Each row comes from the steps of one walk. Every step used is in the known rows, and no mark comes twice. Write the walk behind each row, first mark first.
Known rows
vezo/fireme/zarus/votil: [ 3.79  1.28  1.11  3.60  1.32 -3.78 -1.29  1.27 -4.90  1.50  1.21 -1.87
 -0.91 -0.93  1.50 -4.63  2.61 -1.79]
votil/zarus: [ 4.12 -0.95  0.29  4.49 -1.93  0.41  1.93 -2.89 -1.45 -1.19  2.53 -3.35
  3.50  1.57  2.83  1.45  3.12  1.94]
nogon/pigar/fireme/zarus/votil/vezo: [ 1.67  2.04 -1.26 -0.96 -3.23 -2.84 -2.68  8.15 -2.37 -0.98  0.54 -1.18
 -3.82 -3.28 -2.00 -5.74  1.57 -0.29]
zarus/votil/vezo/fireme: [ 0.26  2.44  4.51  1.34 -2.87 -4.96  1.80  2.17  0.09  0.65 -2.56  0.68
  0.07 -2.51 -2.69 -1.28 -0.61 -0.36]
vezo/votil: [ 0.30  0.80  3.97  1.38 -4.69 -0.45 -0.17 -2.45  0.14  0.13 -1.03 -4.40
  1.33  1.55  1.33  0.37 -1.95 -3.84]
vezo/nogon/pigar/fireme: [-3.44 -1.44 -2.98 -0.93  4.32  2.53  2.04  1.28  1.34 -1.14 -0.73 -6.54
 -2.36  5.09 -0.46 -1.30 -1.06  2.00]
pigar/fireme/zarus/votil: [ 0.19  1.41 -1.48  3.87 -0.13 -3.17 -3.31  5.08 -5.78  1.28 -0.50 -4.99
  0.15  1.42  1.39 -5.84  3.08 -1.27]
votil/vezo/nogon: [-0.85 -0.97  0.80  0.12  4.00  1.52  5.64 -1.09  1.89  0.58 -3.42 -0.63
  2.63  0.72 -1.29  3.26  0.09 -0.14]
vezo/fireme/pigar/nogon: [-3.59 -3.67 -0.54 -4.05  4.28  3.23  3.67 -8.48  2.27  1.24 -0.60 -2.34
  2.93  2.89  0.08  5.69 -0.80  0.73]
fireme/pigar/votil: [-3.67 -0.54  0.76  0.55 -2.90  1.91 -5.10 -4.54  0.89  0.36  0.97  5.67
  3.50  0.76  2.32  3.15 -2.65  1.78]
nogon/pigar/votil/vezo: [-2.67  1.57  2.83 -3.13 -5.53 -0.50 -2.83  0.71  2.71 -1.71  0.21  7.32
 -1.91 -0.58 -2.48 -1.96 -3.06  1.17]
fireme/zarus/votil/vezo/nogon: [ 3.04  0.34 -1.19  0.74  5.57 -0.76  3.15  3.43 -1.40  2.09 -2.20  0.64
 -0.61 -2.14 -0.33  0.03  2.46 -3.25]
zarus/votil/vezo/nogon/pigar/fireme: [-2.16  0.74 -3.51 -3.02  1.50 -0.07  1.08  6.42  2.03  0.32 -2.37 -3.62
 -4.37  1.03 -1.97 -1.61 -0.85 -0.10]
nogon/pigar/fireme/zarus/votil: [ 1.87  1.47 -4.00  0.37 -0.54 -1.72 -4.87  5.03 -4.19 -0.32  2.07 -4.63
 -3.76  0.25  1.98 -6.51  2.62 -0.06]
zarus/votil: [-0.29  1.51 -3.04  0.49 -3.47 -0.49 -3.67 -2.20 -1.07  0.90 -0.58 -2.86
  2.71  1.72  5.11 -0.42  1.63  1.75]
votil/vezo/fireme/pigar: [-0.24 -0.80  3.68  1.10 -1.81 -0.16  1.92 -2.73  2.22 -1.86  0.26  1.33
  3.46 -4.95 -2.36  4.80 -1.66  2.89]
fireme/pigar/votil/zarus: [ 2.29 -0.80  0.54  3.24 -3.13  1.04 -1.99 -1.91  0.01 -0.03  3.76  4.65
  2.14 -0.80  1.62  3.68 -0.13  0.19]
fireme/zarus/votil: [ 3.16  1.25 -2.61  2.34 -0.46 -1.32 -3.99  0.28 -4.77  0.86  1.42 -2.39
  1.24 -0.28  4.37 -3.48  3.81 -0.58]
vezo/nogon/pigar: [ 0.31 -2.09 -4.73 -3.29  4.80  5.12  1.39 -5.04  3.11 -1.56  1.46 -2.84
 -1.78  2.89  3.29  1.39  0.05  2.98]
vezo/nogon/pigar/votil: [-2.61 -0.75 -1.23 -3.08  3.12  2.96 -1.35 -2.47  2.77  0.43  1.01  4.67
 -3.68  4.44  0.83 -0.67 -2.78 -0.28]

Write each row's walk
[ 2.81  2.03  0.38  1.04 -3.01 -3.14 -1.53  3.68 -3.28  0.31 -0.56  1.11
  0.80 -4.25  0.03 -2.75  2.97 -1.05]
fireme/zarus/votil/vezo
[-3.46 -2.68  1.27 -4.82  2.52  1.41  4.94 -5.44  2.92  0.78 -1.78 -0.01
  2.39 -0.06 -2.94  5.94 -1.44  0.03]
votil/vezo/fireme/pigar/nogon
[-0.76 -1.52  1.66  2.04  0.04  1.25  0.23 -5.97  1.25 -1.49  1.48 -1.49
  4.04 -2.00  0.89  4.39 -1.25  3.69]
vezo/fireme/pigar
[-3.25 -0.27  4.06  1.92 -1.24 -0.52 -2.55 -3.42  1.04  0.55  0.76  6.24
  1.42  0.12 -0.71  1.77 -3.68  0.26]
vezo/fireme/pigar/votil
[ 5.85  0.42  3.74  3.88 -4.59 -1.18  2.42 -0.18 -0.88 -0.25  1.48 -4.25
  0.42  0.08  0.77  1.53  0.33 -4.96]
vezo/votil/zarus
[-2.20 -1.07 -1.04 -5.73  1.55  0.31  2.82 -3.20  2.76  2.57 -1.90  0.24
  0.86 -1.21 -1.49  5.62 -0.81 -1.04]
zarus/votil/vezo/fireme/pigar/nogon
[ 0.11  2.37  0.11 -0.64 -5.46 -2.18 -1.35  1.42  0.24  0.38 -2.29  0.57
  2.38 -1.95  0.51  0.12  0.83  0.97]
zarus/votil/vezo
[ 0.69 -1.18 -2.46 -4.07  3.04  3.65  3.12 -1.98  3.99 -2.02  0.30 -0.20
 -2.14 -0.32 -0.39  1.54 -0.77  2.16]
votil/vezo/nogon/pigar
[-2.25 -0.96  0.92 -0.97  3.30  1.95  2.27 -0.30  3.20  1.60 -2.41  7.20
  1.47 -1.20 -2.38  5.44 -2.88 -1.59]
fireme/pigar/votil/vezo/nogon
[ 2.71  0.26  0.22  0.57 -3.25  0.55 -1.86 -0.31  0.57 -1.34  4.74  3.82
 -2.86  1.84  1.23 -1.39 -0.28  0.27]
nogon/pigar/votil/zarus
[ 0.52  0.60 -0.51  1.80  5.75 -2.51  3.69  8.21 -2.31  2.39 -3.56 -1.89
 -1.55 -0.44 -3.25 -2.03  1.79 -4.23]
pigar/fireme/zarus/votil/vezo/nogon
[-3.11  0.60  0.12 -2.31 -3.40  1.38 -5.23 -3.32  1.81 -1.36  2.15  4.75
 -2.12  3.44  1.67 -2.75 -2.61  1.86]
nogon/pigar/votil
[ 0.97 -0.99 -0.20  0.63  5.34  0.22  3.07  6.35 -2.06 -1.63  0.34 -3.11
 -3.96 -0.37 -3.85 -4.21  1.27 -1.10]
votil/vezo/nogon/pigar/fireme/zarus
[ 4.63  0.16 -4.33 -3.50  4.32  1.55  0.86  2.35  0.78 -0.40  1.59  0.79
 -5.04 -3.18  0.28 -1.13  1.86 -0.79]
fireme/zarus/votil/vezo/nogon/pigar
[-0.85 -0.96  1.47  5.60  1.43 -1.65 -0.04  2.94 -5.52 -0.96  0.12 -5.82
  2.00  2.75 -0.75 -5.41  2.32  0.02]
pigar/fireme/zarus
[-3.24  0.12  3.11 -0.69 -5.39  0.10 -2.51 -0.78  1.93 -0.39 -0.71  7.98
  2.87 -2.77 -2.01  3.19 -2.85  1.21]
fireme/pigar/votil/vezo
